Known rows, with every step that occurs
J, Y, G, T, Z: [ 0.33  0.24  0.11 -0.42 -0.14 -0.02 -0.11  0.02 -0.06  0.05  0.07 -0.18
 -0.29 -0.05  0.06 -0.04  0.16 -0.24  0.19  0.26]
T, Z, Y, A: [-0.15  0.27 -0.11  0.01 -0.09  0.10 -0.15  0.12  0.15  0.22  0.02  0.07
 -0.03  0.05  0.07  0.02  0.05  0.21  0.16 -0.03]
Z, Y, J: [ 0.02 -0.03 -0.26  0.31 -0.07 -0.04 -0.29  0.23 -0.22  0.26  0.07 -0.06
  0.24 -0.12 -0.08 -0.19 -0.11  0.13  0.13 -0.07]
Q, Y, J: [ 0.07  0.03 -0.30  0.21  0.12  0.07 -0.23  0.38 -0.33  0.13  0.05 -0.25
 -0.14 -0.26 -0.19 -0.29 -0.10  0.37  0.10 -0.08]
G, T, Z, Y, A, V, Q: [-0.13  0.12 -0.05  0.16  0.24  0.26 -0.40  0.08  0.27  0.41  0.32  0.13
  0.12  0.23  0.01  0.01  0.20  0.38  0.20  0.20]
G, T: [ 0.34  0.01  0.04 -0.04 -0.18  0.17 -0.09  0.21  0.02 -0.01  0.18  0.16
 -0.36  0.04 -0.04 -0.04  0.20  0.15  0.01 -0.01]
Z, Y, A: [-0.09  0.03 -0.25  0.23 -0.09  0.14 -0.14  0.17  0.06  0.20 -0.05 -0.01
 -0.03  0.07 -0.02  0.07  0.02  0.29  0.11 -0.11]
Z, Y, Q: [-0.06  0.21 -0.01  0.27 -0.09  0.01 -0.35  0.07  0.08  0.18  0.08 -0.11
  0.21  0.13 -0.04  0.12 -0.04  0.16  0.09 -0.10]
V, Z, Y: [-0.22 -0.02 -0.20  0.23 -0.08  0.08 -0.26 -0.10 -0.07  0.16  0.14  0.16
  0.26 -0.17 -0.22  0.00 -0.23  0.30  0.19  0.06]
T, G: [ 0.40 -0.03 -0.18 -0.02 -0.11  0.10 -0.05  0.17 -0.05  0.09  0.08  0.20
 -0.06  0.06 -0.09  0.18 -0.07  0.42 -0.11 -0.10]
G, T, Z: [ 0.23  0.29  0.21 -0.31 -0.15  0.13 -0.11  0.12  0.13  0.03  0.25  0.25
 -0.33  0.00  0.06 -0.07  0.21  0.05  0.07  0.08]
Z, Y, A, V, Q: [-0.26 -0.07 -0.34  0.40  0.29  0.22 -0.40  0.05  0.15  0.40  0.19 -0.04
  0.30  0.16 -0.20  0.08 -0.03  0.51  0.13  0.04]
J, Y: [ 0.14  0.01 -0.20  0.06 -0.01  0.03 -0.19 -0.01 -0.16  0.09  0.02 -0.30
 -0.03 -0.08 -0.14 -0.07 -0.10  0.12  0.09  0.05]
Z, Y, G: [ 0.05 -0.08 -0.25  0.00 -0.11 -0.14 -0.12  0.03 -0.12 -0.01 -0.02 -0.15
  0.12 -0.18 -0.20  0.11 -0.07 -0.10  0.22 -0.03]
V, J, Y, A: [ 0.00  0.15 -0.30  0.14  0.09  0.03 -0.17  0.19 -0.24  0.13 -0.01 -0.30
 -0.13  0.13 -0.11 -0.08 -0.08  0.29 -0.03 -0.02]
V, Q, Y, G, T: [ 0.37 -0.03 -0.15 -0.02  0.11  0.07 -0.15  0.19 -0.02  0.04  0.08 -0.23
 -0.35 -0.08 -0.24 -0.05  0.20  0.20  0.19  0.26]
A, V, Q, Y, G: [-0.06 -0.14 -0.36  0.07  0.41  0.06 -0.27  0.08 -0.13  0.04  0.15 -0.39
  0.02 -0.22 -0.43  0.05 -0.09  0.33  0.22  0.10]
T, Z, Y, J: [-0.05  0.20 -0.11  0.09 -0.06 -0.07 -0.30  0.17 -0.14  0.29  0.12  0.02
  0.22 -0.14  0.02 -0.25 -0.06  0.04  0.18  0.01]
J, Y, G: [ 0.19 -0.06 -0.29 -0.13 -0.08 -0.10 -0.10 -0.01 -0.27  0.03 -0.14 -0.51
 -0.07 -0.15 -0.20  0.07 -0.13 -0.15  0.14  0.09]
G, T, Z, Y, A, V, J: [-0.22  0.22  0.06  0.05  0.25  0.06 -0.36  0.29 -0.06  0.06  0.48  0.29
  0.05  0.14  0.00 -0.05  0.15  0.27  0.11 -0.02]

Rows
[-0.25  0.06 -0.29  0.26 -0.13  0.21 -0.18  0.06 -0.01  0.28 -0.06  0.05
  0.05  0.02 -0.09  0.07 -0.15  0.42  0.14  0.00] -> V, Z, Y, A
[ 0.06  0.07 -0.29  0.10 -0.05  0.17 -0.11  0.13 -0.10  0.23 -0.16 -0.36
 -0.22  0.09 -0.02  0.01 -0.04  0.26  0.04  0.00] -> J, Y, A
[-0.29  0.04 -0.22  0.15  0.27  0.09 -0.26  0.29 -0.23  0.01  0.31  0.02
  0.00  0.10 -0.23  0.03 -0.10  0.42 -0.09 -0.24] -> Y, A, V, J
[-0.16  0.23 -0.02  0.22  0.27 -0.03 -0.50  0.09 -0.27  0.11  0.27 -0.38
  0.23  0.17 -0.15  0.03 -0.17  0.21 -0.02 -0.06] -> A, V, J, Y, Q
[-0.24  0.22 -0.04  0.29 -0.13  0.08 -0.39 -0.06  0.00  0.27  0.07 -0.06
  0.28  0.07 -0.11  0.12 -0.23  0.29  0.11  0.01] -> V, Z, Y, Q
[ 0.08  0.02 -0.40  0.35  0.27  0.08 -0.33  0.26 -0.19  0.30  0.08 -0.32
  0.01 -0.15 -0.29 -0.31 -0.10  0.51  0.10  0.09] -> V, Q, Y, J
[-0.13  0.00 -0.18  0.14  0.34 -0.05 -0.40  0.07 -0.37 -0.02  0.36 -0.20
  0.22 -0.04 -0.27 -0.10 -0.18  0.21  0.05 -0.02] -> A, V, J, Y
[-0.05 -0.07 -0.26 -0.06  0.26 -0.17 -0.27  0.06 -0.45 -0.07  0.18 -0.42
  0.14 -0.13 -0.31  0.04 -0.20 -0.06  0.10  0.02] -> A, V, J, Y, G
[-0.01  0.14 -0.10 -0.23 -0.09 -0.16 -0.13 -0.04 -0.02  0.02  0.05 -0.08
  0.12 -0.19 -0.11  0.08 -0.04 -0.19  0.25  0.06] -> T, Z, Y, G
[-0.42 -0.12 -0.17  0.27  0.11  0.15 -0.40 -0.06 -0.11  0.17  0.31  0.19
  0.41 -0.17 -0.23  0.06 -0.27  0.37  0.23 -0.01] -> A, V, Z, Y
[-0.15 -0.01 -0.29  0.33 -0.11  0.03 -0.34  0.09 -0.30  0.35  0.05 -0.01
  0.31 -0.16 -0.15 -0.19 -0.29  0.25  0.16  0.03] -> V, Z, Y, J
[-0.31  0.06 -0.25  0.22  0.46  0.10 -0.31  0.39 -0.27 -0.05  0.36 -0.06
 -0.08 -0.04 -0.29 -0.06 -0.08  0.58  0.04 -0.19] -> Q, Y, A, V, J
[-0.14 -0.07 -0.36  0.29  0.34  0.24 -0.38  0.03  0.03  0.40  0.11 -0.35
  0.15  0.19 -0.20  0.04 -0.07  0.48  0.07  0.11] -> J, Y, A, V, Q
[-0.18 -0.07 -0.34  0.26  0.28  0.27 -0.30  0.09  0.11  0.34  0.16 -0.12
  0.08  0.19 -0.23  0.11 -0.04  0.54  0.00 -0.03] -> Y, A, V, Q
[-0.42 -0.05 -0.26  0.13  0.07  0.36 -0.24  0.08 -0.15  0.24  0.12  0.02
 -0.03 -0.01 -0.19  0.15 -0.27  0.52  0.03 -0.09] -> Y, A, V, Z
[ 0.27  0.32  0.11 -0.40 -0.01 -0.14 -0.17  0.07 -0.18 -0.04  0.21 -0.12
 -0.22 -0.01 -0.03 -0.12  0.11 -0.21  0.13  0.25] -> V, J, Y, G, T, Z
[ 0.24  0.26  0.11 -0.40  0.00  0.04 -0.08  0.19 -0.01 -0.08  0.16 -0.04
 -0.45 -0.19 -0.04 -0.07  0.22 -0.01  0.24  0.17] -> Q, Y, G, T, Z
[-0.31 -0.08 -0.22  0.27  0.15  0.23 -0.30  0.22 -0.01  0.19  0.17  0.04
  0.14  0.05 -0.06  0.12 -0.03  0.36  0.16 -0.18] -> Z, Y, A, V
[-0.15 -0.07 -0.28  0.29  0.52  0.20 -0.39  0.11  0.00  0.12  0.33 -0.17
  0.09 -0.14 -0.40 -0.09 -0.06  0.65  0.17  0.06] -> A, V, Q, Y
[-0.32  0.11 -0.21  0.20  0.32  0.19 -0.41 -0.01  0.23  0.41  0.26  0.02
  0.30  0.14 -0.12  0.04  0.00  0.44  0.19  0.10] -> T, Z, Y, A, V, Q
